What can hang from each mark
k279: k30 k487 k689
k98: k30 k487 k504 k689
k504: k98
k422: k30 k487 k504 k689
k487: k98 k279
k30: k98 k279
k689: k98 k279 k422

Every row comes from one small tree of marks. The marks that hang from a mark follow it in brackets, in the order of their numbers. Every link used is in the known rows. Which tree was each row made from?
(in the rows, 128 means zero)
Known rows
k689(k279 k422): [ 97 114 119 138 116 139 128 112 138 123 180 118 119 158 157 146 115 125
 136 144 104 125 128 132 119 121 109 118]
k279(k30): [ 90 120 130 132 128 133 154 127 157 118 122 140 122 130 130 127 133 125
 132 124 126 126 120 116 136 121 122 116]
k422(k487(k98(k30 k689)) k504): [ 85 134 124 184 126 156 177 119 141 131 123 122 150 118  75 131 172  85
 113  97 161 120  93 129  68 157 112 107]
k689(k279(k30) k422(k487(k98))): [ 44 117 122 168 120 145 176 109 153 116 165 114 109 132 144 159 122 127
 134 129 114 119 107 127 108 125 100 108]
k504(k98(k30 k487 k689(k279 k422))): [ 81 114 111 195  99 165 198 101 179 121 199  79 146 137 117 143 143  96
 123 125 128 122  70 148 128 137 100  87]
k98(k30 k504 k689(k422(k487(k279)))): [ 60 121 122 176 117 166 178 107 158 136 180 149 147 144 102 108 155  70
 124  98 143 106 108 138 113 148  98  93]
k30(k98(k487)): [118 127 130 139 123 125 169 130 147 132 167 103 142 104 124 140 131 128
 122 117 118 123 103 142 130 130 111 117]
k98(k487(k279) k504 k689(k422)): [ 75 112 120 156 117 158 159 107 150 136 187 140 151 139 125 109 154  69
 117 101 125  96 107 151 116 145 106 102]
k98(k30 k504 k689(k279 k422)): [ 76 106 112 172 103 169 150 106 183 124 189 140 156 175 125 130 154  67
 127 118 119 112  98 137 115 137 102  83]
k279(k689(k422)): [ 95 112 127 126 122 136 143 134 124 116 163 141 127 130 115 134 116 100
 132 130 112 125 129 122 132 126 102 119]
k30(k98(k689)): [123 130 121 132 126 142 126 129 133 133 167 100 149 123  99 137 145 115
 128 119 120 126 131 141 124 139 109 116]
k504(k98(k689)): [129 133 116 151 119 148 141 119 120 125 140  96 139 115 103 133 146 111
 116 127 145 127 121 139 127 141 128 121]
k30(k98(k487 k689(k279 k422(k504)))): [ 71 109 120 157 113 160 179 107 143 127 223 112 150 142 130 152 159  85
 115 121 113 111  95 139  77 139  87 106]
k30(k98(k504) k279(k487 k689(k422))): [ 77 105 119 133 120 139 210 130 144 118 208 142 141 126 139 133 128  75
 129 112  91 115 159 126 133 123  69  97]
k487(k98(k30 k689)): [111 132 114 173 120 145 122 124 170 133 125  82 150 130  85 132 149 106
 133 107 129 128 114 147 113 148 115  94]
k422(k689): [122 132 128 126 133 132 131 145 137 128 124 143 129 130  92 127 151 126
 126 124 141 129 129 123 116 140 127 134]
k689(k98(k30 k504) k279): [107 114 109 183  99 152 157 109 192 119 184 115 142 159 152 141 140  93
 130 131 123 117  97 138 118 135 130  77]
k487(k279(k30(k98(k504 k689(k422))))): [ 43 112 114 148 119 157 145 110 175 131 208 125 145 149 130 127 152  81
 132 107 108 100 148 142 114 138  88  89]
k422(k504): [113 124 129 131 130 133 142 123 118 126 126 149 134 133 134 127 150 108
 116 125 143 121 128 118  85 134 128 132]
k487(k98): [124 133 119 146 128 122 108 125 134 134 121  93 127 120 126 143 126 134
 128 122 122 125 136 142 110 136 127 123]
k30(k98(k689(k422(k504))) k279(k487)): [ 72 119 119 138 126 150 198 110 126 127 211 119 139 132 129 132 157  93
 124 116 103 124 167 126  88 132  61 109]
k504(k98(k487 k689(k279(k30) k422))): [ 55 105 115 176 105 167 207 102 170 109 193  98 134 132 132 147 145  99
 121 130 121 117  77 136 130 129 103  96]
k689(k98 k279(k487) k422): [ 91 107 121 158 105 146 171 100 136 107 214 104 107 130 166 149 111 129
 137 150  90 125 129 131 123 117  96 103]
k30(k279(k487)): [122 123 125 126 134 128 190 125 133 125 133 120 119 128 142 117 130 127
 134 120 111 134 155 123 143 122 103 121]
k689(k98(k487(k279)) k422(k30 k504)): [ 87 130 121 186 119 151 182  96 170 130 212 130 120 136 137 130 141 109
 128 124 131 112 121 134  79 140 104 110]

Write each row's tree
[124 122 117 160 126 164 156 120 168 131 177 128 147 158 105 147 169  96
 123 122 141 122 122 123  74 146 111 113] | k422(k30(k98(k689(k279))) k504)
[ 82  91 139 128 130 139 214 145 149  98 113 161 121 106 110 117 131  95
 131 113 119 123 115 100 152 118 106 105] | k279(k30 k487 k689)
[106 108 125 165 123 132 184 142 166 115 114 107 135 103  94 129 127  96
 134 105 119 126 117 127 129 136 103  91] | k279(k487(k98(k30)) k689)
[ 75 114 115 184 113 141 204 123 173 123 183  82 134 120 111 126 122  89
 130 113 129 116 105 145 138 138 101  92] | k504(k98(k30 k487(k279(k689(k422)))))
[111 149 123 160 139 161 213 122 146 138 172 143 145 136  85 133 173  98
 120 106 154 130 135 115  84 148  93 122] | k422(k30(k98(k689) k279) k487 k504)
[116 134 112 132 126 129 156 125 154 139 177 117 151 147 150 135 142 106
 126 115 116 120 157 141 122 131 107 108] | k30(k98(k504) k279)
[ 93 114 117 168 124 142 252 131 154 111 139 116 138 121 115 122 152  74
 121 111 142 130 135 114 111 134 100  97] | k422(k504(k98(k30(k279(k487 k689)))))
[105 132 126 161 124 137 156 122 124 132 125 146 139 104 122 137 140 103
 110 108 147 109 106 137 100 143 128 120] | k422(k487(k98(k504)))
[ 91 144 119 179 135 133 159 138 169 143 121  95 125 124  71 125 154 123
 135  99 155 122 127 142  99 160 121 113] | k422(k487(k98(k30) k279) k689)
[ 88 112 110 164  99 152 137  97 152 117 222 125 129 156 175 152 124 100
 128 147 104 112 117 139 107 127 113  96] | k689(k98(k504) k279 k422)
[ 53 134 120 188 127 138 167 105 149 141 164 106 124 131 121 133 141 104
 128 107 140 112 133 137  62 148  98 108] | k689(k422(k487(k98(k30) k279) k504))
[ 65 133 130 141 141 136 189 144 159 131 157 125 119 120  88 128 156 129
 134 108 142 120 137 123 116 144 110 120] | k422(k487(k279(k30(k98))) k689)
[110 125 118 165 125 156 149 120 125 128 137  93 132 130 104 146 145 109
 122 116 135 121  98 140 104 149 124 117] | k422(k487(k98(k689(k279))))
[114 126 114 157 120 149 113 120 142 133 128 124 157 128 107 131 157  83
 115 104 135 108 119 147  98 150 126 106] | k487(k98(k504 k689))
[ 84 111 122 136 129 145 162 140 178 114 130 139 121 158 115 137 156 120
 134 130 132 126 114 113 121 132 126 115] | k422(k689(k279(k30)))
[102 101 117 185 100 154 197 107 187 111 182 126 136 137 153 133 139  93
 127 126 116 116  97 132 124 129 116  73] | k689(k98(k30 k504) k279(k487))
[ 71 107 126 159 111 148 197 117 129 108 206 139 133 114 123 140 136  77
 116 129 118 114  91 124  92 134  99 106] | k279(k689(k98(k487) k422(k504)))
[ 62 103 121 179 109 168 196 104 175 122 190 131 151 159 120 132 166  71
 119 115 128 115  69 132  84 140  93  91] | k98(k30 k487 k689(k279 k422(k504)))
[105 115 118 137 125 136 215 142 161 128 179 127 161 129 125 131 145  71
 119  99 116 113 114 138 136 137 101  98] | k30(k98(k487 k504) k279(k689))
[ 84 112 111 150 107 162 133 109 151 128 223 123 155 158 141 150 147  82
 122 125 105 107 122 144 105 136  94  98] | k30(k98(k504 k689(k279 k422)))
[101 142 130 177 117 152 182 104 143 122 204 151 112 110 112 145 118 136
 133 140 134 130 111 120 117 128 100 118] | k689(k98 k422(k30 k487))
[ 87 115 128 177 115 157 210 116 161 111 203 164 132 117 107 140 139  81
 120 126 132 118  89 114  89 135  97 105] | k279(k689(k98(k487) k422(k30 k504)))
[117 113 126 152 116 140 185 132 140 110 166 114 134 104 108 133 127  98
 124 125 119 123  84 133 140 135 123 104] | k279(k689(k98(k487)))
[ 40 103 111 159 124 141 146 125 175 122 157 129 130 145 133 131 131  69
 133 105 110  97 146 137 107 138 103  88] | k487(k98(k504) k279(k30 k689(k422)))
[104 146 131 161 146 145 192 140 154 144 160 159 126 126  74 130 175 115
 120 106 171 119 142 116  62 158 112 137] | k422(k30(k98) k487(k279) k504 k689)
[ 86 122 123 134 126 147 152 129 161 122 160 110 145 125 101 135 152 112
 132 116 117 126 124 130 130 132 102 103] | k279(k30(k98(k689)))
[111 120 128 145 118 133 175 127 153 134 173 138 158 108 134 135 144 100
 111 108 126 107  95 144 120 134 117 108] | k30(k98(k487 k504))
[ 68 122 103 186 114 154 116 105 185 143 174  95 152 155 112 123 151  75
 132  98 121 103 138 161  96 154  99  80] | k487(k98(k30 k504 k689(k422)) k279)
[ 78 124 115 179  98 147 150 100 178 120 211 134 142 136 140 137 131  96
 130 131 116 117 113 140 115 128 101  82] | k689(k98(k30 k504) k422)
[113 143 118 174 129 150 223 124 185 128 173 146 134 140  94 130 178 108
 122 118 151 130 115 119  80 149 112 116] | k422(k30(k279) k504 k689(k98(k487)))
[107 131 113 155 121 137 171 121 184 134 141 135 151 161 138 115 146  91
 130 110 131 123 132 133 131 133 114  94] | k98(k30(k279) k504)
[106 126 118 182 115 136 175 112 190 131 177  73 130 129 127 120 132 120
 138 115 123 121 101 152 135 141 122  87] | k689(k98(k30 k487(k279)))
